What can hang from each mark
beka: binuz fede
poroza: vapeg
bazal: beseg
barur: sifor
sifor: beseg vesel
kegulug: luzem
zege: fede nubeb poroza vesel
fede: zege
luzem: kegulug
kelaf: nede
vesel: zege
nubeb: luzem zege
binuz: beka
vapeg: poroza
vira: kelaf luzem nede

Each row was made from one small tree. The marks that hang from a mark follow it in brackets, in alphabetical order. Every link used is in the known rows. Write each row's tree.
Known rows
vesel[zege[fede nubeb poroza]]: [ -3  -4   3   6  -3  -8  -8  -3   0 -10  -7  -9   6   3  -9  -1  13  12
  -6  -6  -1   1   0  17   4  -3  11  -5 -10 -13   9   7  -9  -7  26   4
  13  -3   0]
sifor[beseg vesel[zege[fede nubeb[luzem] poroza[vapeg]]]]: [ -3 -23  17  14  -1  -7 -15   7  -8 -24  -4 -16   8 -19 -14  -4   8  14
  -9  -4   3  -6   7  21   1  16  11 -10  -2 -11   0  23   2 -11  30   9
   3   5  -3]
barur[sifor]: [  0 -11   3   0   0   2   3   1  -3   0  -1   3   5   3   0   2   1  -1
  -3   2   0   3  12  -1   2   0   4  -5   2   2   2   2  -2   3   0  -4
   1   2  -3]
beka[binuz fede]: [ -1   3  -3  -5   0  -2  19  -1   9   0   4  -6   6   3   1   2   4  -7
 -16   3   4  -5   3   1   0   1   3   2  -3  12   7  -5   0  -2   0  -4
  15  -1  -1]
zege[fede nubeb poroza[vapeg] vesel]: [  3  -1  10   6  -3  -3  -9   3   1 -21  -1  -8   3   0  -1  -4  18  18
  -2   0   5  -4   9  15   4  16  11  -3 -13 -19   8  22 -13  -8  36   9
   0  -1  -3]
kelaf[nede]: [ 4  2  2  1  2  7  6 -4  3 -9  2 -5  4  0 -1 -1  2 -3  1  5  2  3  0  4
 -1 -4 -7  0  3  1 -1  3  4 -4  2  0  3  1 -1]
kegulug[luzem]: [ -7   1   1   2   1  -2  -4  -1   0   1   5  -7  -2   2  -2  -2  -4   0
   4   2   2   2   7   4   1 -15  -1  -1  -1   0  -4   1   8   2   1  -3
   0   1  -3]
zege[fede nubeb[luzem[kegulug]] poroza[vapeg] vesel]: [  3  -2  11   7  -3  -3  -8   3   1 -20   2 -16   4   2   1 -10  14  18
  -5  -4  -1 -10  17  21   9  11  14 -15  -7 -19   3  32 -20 -23  40   6
   4   4  -9]
zege[vesel]: [ 1  0  3  1 -2 -1  1  1 -4 -7  8  0  0 -4 -1 -2  5  3  0  9  2 -2 -4  0
 -1  1  1 -2  0 -4  4  6 -2 -6  7  2 -3  0 -6]
bazal[beseg]: [  1  -5   1  -2   0   1   0   1  -1  -5   2   0 -10  -2  -5  -1  -1   2
   1  -2  -3  -4   8   0  -8   3  -2  -1  -5  -2  10  -2   3  -1  -2  -1
   1   0   0]
beka[binuz fede[zege[vesel]]]: [ -3   6   2  -7  -4   3  19  -3   1  -8  12 -12   9  -7   3   0  11  -8
 -22  16   7 -14   5   1   0  -7   7   1  -4  10  10   1  -2  -6   9  -5
  15  -2  -7]
nubeb[luzem[kegulug] zege[fede poroza vesel]]: [  1  -2   7   5  -6   1  -4  -4  -3 -14  11 -14   7   1   5 -14  13  21
  -9   6  -4  -2   5  16   3   7   9 -26   3 -11   0  22 -13 -22  30   3
   9   6 -11]
vira[luzem[kegulug]]: [  2   1  -2  -1   2  -1   2  -1   2   0   1  -8   1   6   2   1  -4  -2
  -2  -5  -4   1   9   6   6  -8   1  -3  -1  -1  -2  -1  -8 -13  -2   2
  11  10  -6]
fede[zege]: [-3  2  3 -3 -2  6 -2 -2 -4 -1  0 -6  3 -5  2  0  0 -4 -6  4  0 -6  5  0
  0 -8  3  2  0  2 -1  0 -1  1  3 -3  4 -1 -1]
zege[nubeb[luzem]]: [ 1 -3  1  3  0 -2 -4 -2 -4 -7 -2 -7 -2 -4  1 -5  4 -2  1 -2 -5 -4 13 10
  1 -6  1 -5  7 -7  3 19 -3 -5 11 -1  5  4 -1]
binuz[beka[fede[zege[poroza vesel]]]]: [  1   4   4   2  -8   6   8   0   1  -5  12  -5   9   6   2   0  16   6
 -14  10  10 -14   3  15  -5 -13   5  -3  -6   2  19   5  -4  -3  20  -6
   2   1  -4]
nubeb[luzem[kegulug] zege[fede poroza[vapeg] vesel]]: [  1   1  12   4  -6   0  -8  -1  -1 -18  12 -16   6  -1   6 -14  10  21
  -9   5  -1  -2  10  14   1  20  10 -26  -1 -11  -5  28 -15 -18  34   4
   5   8  -8]
zege[fede nubeb]: [  0  -4  -1   3   0  -3  -4  -1   0  -9  -9  -7   0   2  -2  -2   9   7
  -3  -4  -3  -1   8  13   3   0   7   2  -6 -11   9   6  -7  -4  14   4
   6  -3   0]
sifor[vesel]: [ -1  -8   2   5   0   2   0  -4  -3  -3  -2  -3   1 -14   0  -1   0   0
  -1   3   6  -1  -7   1  -1   5   2  -1   3   3   0   1   3  -4  -4   7
  -5   1  -6]
vira[kelaf nede]: [ 1  6 -6  5 -3 -2 -5 -7  5 -9 -1 -2 -3 12  4 -4  3  0 -1 -1 -1 10 12  3
  3 -1 -2  3  3  1  4  2 -4  2 -4  1 14 14  3]
nubeb[luzem zege[poroza vesel]]: [  2  -1   8   4  -5   1  -4  -5  -7 -11  15  -5   5 -11   6 -12   9  12
  -2   9   0   0   2   8  -4   6   1 -22   8  -7  -3  27  -3  -8  23   2
   3   8  -5]
barur[sifor[beseg vesel[zege[fede nubeb[luzem] poroza]]]]: [ -4 -36  14  16  -1  -4  -8   4 -13 -22  -6 -10  16 -15 -14  -5  11  12
 -10  -1   1  -5  13  22   3   5  13 -17   3 -11   8  20   0 -12  25   5
   8   6  -9]
nubeb[zege]: [-4  1  0 -1 -2  0 -3 -4 -4 -1  3 -2  1 -7  4 -2  2  2 -3  3 -2  9 -1  0
 -5  7  0 -9  5  3 -4  5 -1  2  2  0  4  3  0]
barur[sifor[vesel]]: [ -2 -19   5   5   0   3   3  -3  -5  -2  -3   0   6 -11  -1   2   2   0
  -4   4   6   2   5   0   0   5   5  -7   5   4   2   3   2  -1  -4   4
  -4   3  -8]
sifor[vesel[zege]]: [ -5  -8   4   4  -2  -5  -2  -7  -5  -3   0  -6   3 -18  -7   1   1  -3
  -6   4   4   2 -14   1  -3  -1   5  -4   6   5  -2  -1   4  -5  -3   6
   0   1  -5]
vapeg[poroza]: [  2  -2   0   2   0   2  -1   3  10   3   1   1   2 -11   1   1   0   1
   1   1   4   1  -1   4   2   3  -4   0  -4  -2  -4   2   4  -1   0   4
   4   2   5]
barur[sifor[beseg vesel[zege[fede poroza]]]]: [ -5 -34  13  11  -1  -1  -3   5  -8 -13  -3  -5  16 -11 -16   1   7  15
 -12   1   5  -1   0  12   2  11  12 -11  -4  -4   4   0   4  -8  14   5
   3   2  -7]
vira[nede]: [ 2  2  0  0 -4 -3 -8 -4  3 -5  2 -2  1 -6  2  1  2 -2  1  0  0  6 11  2
  2  1 -3  2  4  0  1  2 -1  2 -2  0  7  7  2]
binuz[beka[fede]]: [ 2  1 -3  1 -4 -1 10 -2  7  3  4 -2  2 11  0  4  6 -1 -9  2  5 -5  2  9
 -7 -7  0  1  1  9 16 -5  2  4  0 -7  1  2  1]
beka[fede[zege[vesel]]]: [ -2   2   1  -6  -4   6   8  -4  -3  -7  10  -8   6  -1   1   0   9  -6
 -16  16   6 -11   4   2  -3  -5   4  -1  -3   6   7   0  -2  -6  10  -2
   2  -2  -5]

Which tree is each row?
[  8   6  -5   4   5   5  10 -12   5 -18   3  -9   1  21   2  -3  -1  -4
   0   5   1  10  10   7  -1 -10  -6   3   5   2   2   1   2  -6  -1   4
  17  15   2]
vira[kelaf[nede] luzem]
[ -4   3   4  -1  -3   3  -4   1 -10 -10   2  -8   1 -13   1  -2  11  -2
  -5   8  -1  -8   8   7   3  -8   7   2  -3  -7   8  14 -10  -8  18   1
   3  -2  -7]
fede[zege[nubeb vesel]]
[  3   1  13   4  -4   0  -8  -2  -6 -16  16  -8   3 -13   6 -10   8  12
  -4   8   3   1   7   6  -6  18   4 -21   5  -6  -8  33  -3  -4  28   3
  -1   9  -2]
nubeb[luzem zege[poroza[vapeg] vesel]]
[ -5   1  -2  -3  -2   4   4  -2  -2  -5  -5 -10   5   1   1   3   8 -10
 -16   1   2  -7  13   8   1  -7   7   3  -6   4   9   3  -6  -4  10  -2
   9  -2  -1]
beka[fede[zege[nubeb]]]
[  4  -3   5   5  -4   0  -3   0   1 -13   5  -3   6   4  -2  -7  14  19
  -3   6   5  -5  -1  11   1   5   7  -6  -9 -14   8   8  -6  -9  25   6
   1  -3  -4]
zege[fede poroza vesel]
[ -3   2   7   5  -4   5  -5   2  -7 -11   1  -6   6  -9   1  -3  15   5
  -4   4   2  -9   6  12   5  -8   7  -2  -9 -13   8  19 -11 -10  27   2
   4  -1  -6]
fede[zege[nubeb poroza vesel]]
[  5  -4  10   7  -1  -3 -11   0   2 -18  -4 -10   2   2   1  -8  10  15
  -2  -7   0  -6  21  18   3  12   8  -8  -6 -17   2  27  -7  -4  33   5
   5   4   3]
zege[fede nubeb[luzem] poroza[vapeg]]
[ -1   5  11   0  -3   2   9   1   1 -19  11 -18   9 -11   5  -5  17  -3
 -21   8   8 -18  23  14   2   3  12  -7  -6  -1   7  31  -9  -8  34  -2
  16   3  -4]
beka[binuz fede[zege[nubeb[luzem] poroza[vapeg] vesel]]]
[  0  -6   6   7  -3  -9  -9  -6  -1 -14  -3 -12   5   0  -6  -7  12  10
  -6  -4  -4  -5   7  20   2  -6  10 -12  -1 -14   6  19  -4  -9  30   3
  15   2   0]
vesel[zege[fede nubeb[luzem] poroza]]
[ -1  -6   4   3  -2 -11  -8  -8  -4 -13  -3 -14   2  -2  -7  -6   9   3
  -6   1  -7  -3   8  15  -1  -8  10  -8   6  -9   6  14  -2  -6  19   1
  13   0  -1]
vesel[zege[fede nubeb[luzem]]]
[  1  -4  12   5  -2  -9 -13  -3   0 -17  -3 -14   4  -2  -5  -6  11  11
  -6  -5  -1  -3  13  18   0   6  12 -11  -3 -14   0  24  -6  -4  34   3
  10   3   3]
vesel[zege[fede nubeb[luzem] poroza[vapeg]]]
[ -4 -31   7   8   1   5   1  10 -11  -7  -3   1   9 -16  -8   3  -2   2
  -5   3   5   0   7   2   1  11   3  -5   4   3   2   1   6  -5  -4   2
  -6   4  -8]
barur[sifor[beseg vesel]]
[ -2   4  12   3  -3   4 -10   5  -6 -16   2  -8   4 -11   2  -1  13   5
  -6   3   5  -8  13  10   5   5  10  -3 -11 -12   3  24 -13  -5  32   4
   0   0  -4]
fede[zege[nubeb poroza[vapeg] vesel]]
[ -5   4   1  -1  -2   4  12   1   4  -5  -2 -12  12  -3   3   2  13  -5
 -21  -2   5 -11  13  12   6  -7  10   1 -12   3  12   7  -9  -6  19  -3
  23  -2  -2]
beka[binuz fede[zege[nubeb poroza]]]
[  0   5   8   3  -6   3   1   4   0 -12   6 -10   6   1   1   3  20   5
 -15   4  10 -13  14  20  -3  -2  10  -2 -10  -3  18  20 -10  -1  32  -4
   2   2  -2]
binuz[beka[fede[zege[nubeb poroza[vapeg] vesel]]]]
[ -2   4  14   4  -4   5  -8   6  -6 -16   5 -17   4  -8   5  -7  11   5
  -8   0   0 -15  19  16  10   0  11 -13  -4 -12  -2  33 -19 -19  34   0
   5   6 -11]
fede[zege[nubeb[luzem[kegulug]] poroza[vapeg] vesel]]
[  3  -4   8   5  -6   0  -5  -7  -4 -18  12 -10   6  -5   4 -15  13  20
  -5  11   0   0   5  13  -5   8   6 -22   5 -12   2  24  -3  -9  30   4
   6   5  -4]
nubeb[luzem zege[fede poroza vesel]]
[  3  -2  11   4  -3  -1 -10  -4  -1 -15   5 -11   5  -2   6 -11   7  18
  -7   1   1   2  15  11  -6  20   7 -19   2  -9  -6  24  -1   1  28   3
   6   7   4]
nubeb[luzem zege[fede poroza[vapeg]]]
[ -1   3  -1  -2  -5   4   9  -2   2   4   4  -7   5   6   2   4   7  -5
 -16   6   5 -11   7   9  -7 -16   2   2   0  10  15  -6   1   5   2 -10
   5   1   2]
binuz[beka[fede[zege]]]
[ -2   0   4   0  -5   0  -1  -3  -7  -8  15 -12   1  -8   5 -11   4   5
  -6   9  -6   0   3   5   1   2   3 -22  12  -1  -4  21 -10 -19  12  -1
   4   8 -12]
nubeb[luzem[kegulug] zege[vesel]]
[  2  -3   4   7  -3  -2  -5   1   0 -16  -1  -6   5   1  -3  -6  19  18
  -2   1   2  -4   3  18   5   4  10  -3 -10 -19  13  17 -12 -13  32   8
   3  -3  -6]
zege[fede nubeb poroza vesel]
[ -5 -19  16  13   0  -6 -14   9 -10 -20  -1 -10   6 -25 -12  -1   4   6
  -5  -6   3  -5   4  15   1  14   7 -10   2  -7  -5  26   2 -10  22   7
   0   7  -3]
sifor[beseg vesel[zege[nubeb[luzem] poroza[vapeg]]]]
[ -2  -2   6   7  -1  -7  -8  -3  -4  -8   0  -8   3  -5  -5  -4   8   2
  -2  -5  -4  -3   4  15   2  -9   6 -11   3  -8   2  21  -3  -7  22   0
  12   4   0]
vesel[zege[nubeb[luzem] poroza]]
[ -5   4   0  -5  -4   2  15  -1  -1 -11   7 -15   7  -9   2   1  16  -9
 -21  12   5 -13  11   8   4  -9  10   3  -6   5  15   9  -9  -8  16  -3
  18  -3  -8]
beka[binuz fede[zege[nubeb vesel]]]
[  0   2   2   5  -7   4   4   1  -1  -9   6  -9   7   2   1   1  22   5
 -14   5   8 -14   8  22  -1 -15   8  -1  -8  -3  25  13  -9  -6  27  -4
   5   0  -6]
binuz[beka[fede[zege[nubeb poroza vesel]]]]
[ -9 -31   8  10   1  -4  -4   8 -15 -11  -7  -5   9 -21 -16   6   4  -3
  -8  -1   1   3   4   8   3   4  10  -6   3   1   5   6   0  -7   4   2
   3   3 -10]
barur[sifor[beseg vesel[zege[nubeb]]]]
[ -1   3   8   2  -4   7  -2   1  -6  -7   8  -3   7  -7   2  -4  10   7
  -6   9   5 -10   2   6   2  -5   5  -4  -6  -7   3  10  -6  -6  20   2
   1  -1  -5]
fede[zege[poroza vesel]]
[  5   8  -6   4   4   6  12  -9   7 -14   1 -14   1  25   2  -3  -3  -3
  -3   0  -1   8  10  10   7 -12  -3  -2   2   3   0  -1  -8 -18  -1   3
  20  17  -5]
vira[kelaf[nede] luzem[kegulug]]
[-10 -20   6  11  -1  -5  -7   7 -12 -12  -2 -15   4 -21 -13  -2  -1  -2
  -8  -5  -5  -6  -1  15   7  -2   7 -12   8  -1  -1  14  -5 -25   6   3
   5   7 -14]
sifor[beseg vesel[zege[nubeb[luzem[kegulug]]]]]
[  1  -2   9   6  -1  -2 -10   3   4 -14  -6 -16   3   7   2  -7   9  14
  -5 -12  -3  -7  21  20  10   9  12 -13  -7 -16   0  25 -18 -16  32   4
   8   4  -4]
zege[fede nubeb[luzem[kegulug]] poroza[vapeg]]
